In the rows, 128 means zero.
Known rows, with every way that one mark hangs from another
doli[bupeni[doreb]]: [119 142 136  84 140 126 133 125 124 120 113 114 137 134 131  60 168  72
 103 137 109 107]
setan[nelub pefus[doreb zoto]]: [131 124 137 107 101 101 127 111 109 115  93 115 115 136 169  89 166  85
  75  64 117 131]
zoto[pefus[setan]]: [123 118 149 124 139 138 131 118 111 146 113 113 131 147 124  78 145  97
  44  86 132 131]
doreb[bupeni[sesuvuv] pefus[setan[nelub] zoto]]: [135 119 113 116 117 116 138 109 104 164 103 143 180 141 148 105 169 100
  15  74 136  97]
pefus[doreb[bupeni[sesuvuv]]]: [126 109 138  98 117 118 126 138 132 148 116 137 130 134 142  74 150  80
  75  99 109 118]
doli[bupeni[doreb[pefus[setan]] sesuvuv] nifu]: [128 123 142  87  78 130 132 130 111 154 123 139 163 130 141  80 178  56
  73 144 113 135]
bupeni[doreb]: [124 120 146  96 151 127 125 120 133 132 128 121 118 135 137  68 158 105
  97 134 112 126]
sesuvuv[bupeni[doreb[pefus]]]: [124 103 142 110 116 130 124 122 126 136 115 128 103 143 133  66 184 117
  87 109 112 101]
doli[bupeni[doreb] nifu]: [129 128 139  77  93 133 135 130 118 128 118 119 143 127 140  65 181  74
 100 139 104 137]
pefus[doreb[bupeni[sesuvuv]] setan[nelub] zoto]: [129 121 128  90 107  92 139 115 108 148 111 149 166 143 160  91 152  41
  51  68 124  96]
doreb[bupeni pefus[setan[nelub]]]: [135 129 108 117 127 127 140 116 121 145 103 133 151 143 146  86 165 115
   4  80 123 103]
sesuvuv[bupeni[doreb[pefus[setan[nelub] zoto]]]]: [125 109 138 107 113 120 129 112 118 134 113 132 116 146 140  72 186 107
  78  95 116  93]
doli[bupeni[doreb[pefus[zoto]] sesuvuv] nifu]: [129 121 140  85  77 130 131 130 108 154 122 134 168 127 143  83 188  69
  87 139 118 132]
pefus[doreb[bupeni] setan[nelub] zoto]: [127 127 123  90 111  96 144 116 112 139 108 142 158 144 162  83 156  48
  48  68 125  92]
setan[nelub]: [134 132 134 103 141 105 124 107 119 104 112 103 128 138 137  76 169 121
  80  70 103 147]
tiku[zoto[pefus[doreb[bupeni[sesuvuv]] setan[nelub]]]]: [118 125 143 101 109 119 120 126 111 148  89 128 150 147 148  93 148  74
  46  67 131 116]
sesuvuv[bupeni[doreb[pefus[setan[nelub]]]]]: [125 110 138 109 115 123 126 115 123 131 114 130 107 147 137  68 183 109
  74 100 109  99]
vinekez[doreb[pefus]]: [130 127 128 125 129 115 133 127 130 125 108 119 136 139 146  83 178 106
  55  79 126 137]
tiku[zoto[pefus]]: [117 122 147 108 125 129 119 122 106 139  89 109 144 144 136  88 154 111
  72  76 141 133]
pefus[setan]: [125 122 144 113 136 116 138 108 110 133 112 125 137 147 130  72 137  71
  69  97 130 144]
bupeni[doreb[pefus] sesuvuv]: [124 109 148 111 132 126 116 124 128 167 135 142 142 135 137  89 162  97
  71 141 124 124]
vinekez[doreb]: [132 125 136 113 140 109 132 120 128 110 105 111 129 139 139  77 168 100
  86  74 114 146]
bupeni[doreb[pefus[setan zoto]] sesuvuv]: [123 110 147 110 126 118 124 117 115 174 133 150 159 139 142  95 160  74
  64 136 138 114]

Rows
[126 128 125 122 119 111 139 110 103 147 114 129 162 145 148  91 169  93
  37  83 150 121] : doreb[pefus[setan[nelub] zoto]]
[124 115 138 101 114 113 136 130 123 156 115 151 140 144 145  75 133  38
  48  99 117 112] : pefus[doreb[bupeni[sesuvuv]] setan]
[122 112 146 114 123 136 129 134 122 161 113 133 134 145 135  79 144  74
  29  86 124 111] : zoto[pefus[doreb[bupeni[sesuvuv]] setan]]
[130 122 148  78  86 129 128 128 113 141 121 128 155 127 136  76 178  65
 102 139 103 143] : doli[bupeni[doreb sesuvuv] nifu]
[128 126 133  95 114 103 133 124 126 140 114 148 141 144 152  78 143  48
  40  80 104 110] : pefus[doreb[bupeni[sesuvuv]] setan[nelub]]
[134 110 120 121 124 133 128 125 120 164 107 136 156 136 137  93 167 128
  33  95 126 111] : doreb[bupeni[sesuvuv] pefus]
[126 125 146 120 140 131 129 113 112 136 113 110 132 147 130  80 153 101
  36  72 123 131] : zoto[pefus[setan[nelub]]]
[121 128 137  94 107  89 140 116 108 135 117 138 153 145 159  81 153  36
  65  76 133 112] : pefus[doreb setan[nelub] zoto]
[132 114 120 123 121 130 136 119 115 170 106 146 162 142 138  94 155  99
  15  95 132 108] : doreb[bupeni[sesuvuv] pefus[setan]]
[136 125 115 119 132 122 137 128 134 127  99 124 140 138 148  85 180 119
  37  71 118 119] : vinekez[doreb[bupeni pefus]]
[123 104 141 109 112 125 130 115 117 141 114 133 115 146 136  70 181 103
  84 105 122  95] : sesuvuv[bupeni[doreb[pefus[setan zoto]]]]
[125 125 138 110 125 131 131 130 126 143 112 125 129 146 142  77 153  84
  21  73 114 108] : zoto[pefus[doreb[bupeni] setan[nelub]]]
[123 128 135 106 140 125 129 119 132 143 130 134 130 141 147  76 165  95
  49 130 123 113] : bupeni[doreb[pefus[setan[nelub]]]]
[135 127 106 114 123 120 144 110 110 150 101 135 169 142 152  94 173 111
  12  73 137  94] : doreb[bupeni pefus[setan[nelub] zoto]]
[125 120 141 111 124 129 128 129 123 151 113 130 134 145 139  82 150  78
  22  74 114 110] : zoto[pefus[doreb[bupeni[sesuvuv]] setan[nelub]]]
[113 122 149 105 112 126 118 134 114 145  93 118 139 143 144  85 153  90
  69  80 139 127] : tiku[zoto[pefus[doreb]]]
[134 107 117 118 119 126 133 119 109 171 104 137 174 134 143 101 174 123
  40  87 141 102] : doreb[bupeni[sesuvuv] pefus[zoto]]
[114 124 142 103 111 127 124 129 113 151  88 126 146 148 147  87 145  76
  48  76 138 115] : tiku[zoto[pefus[doreb[bupeni] setan]]]
[125 112 128  92 114 111 137 132 119 148 111 132 148 133 153  79 164  80
  86  87 131 100] : pefus[doreb[bupeni] zoto]
[132 127 140 110 105 108 122 116 121 109  95 114  98 137 164  81 159  87
  66  73 102 141] : setan[nelub pefus[doreb]]
[125 116 144 108 128 112 123 114 116 165 133 149 158 139 146  96 164  78
  61 127 131 113] : bupeni[doreb[pefus[setan[nelub] zoto]] sesuvuv]
[137 122 135 107 104 111 122 116 122 117  90 122 107 136 165  87 158  91
  57  68  95 129] : setan[nelub pefus[doreb[bupeni[sesuvuv]]]]
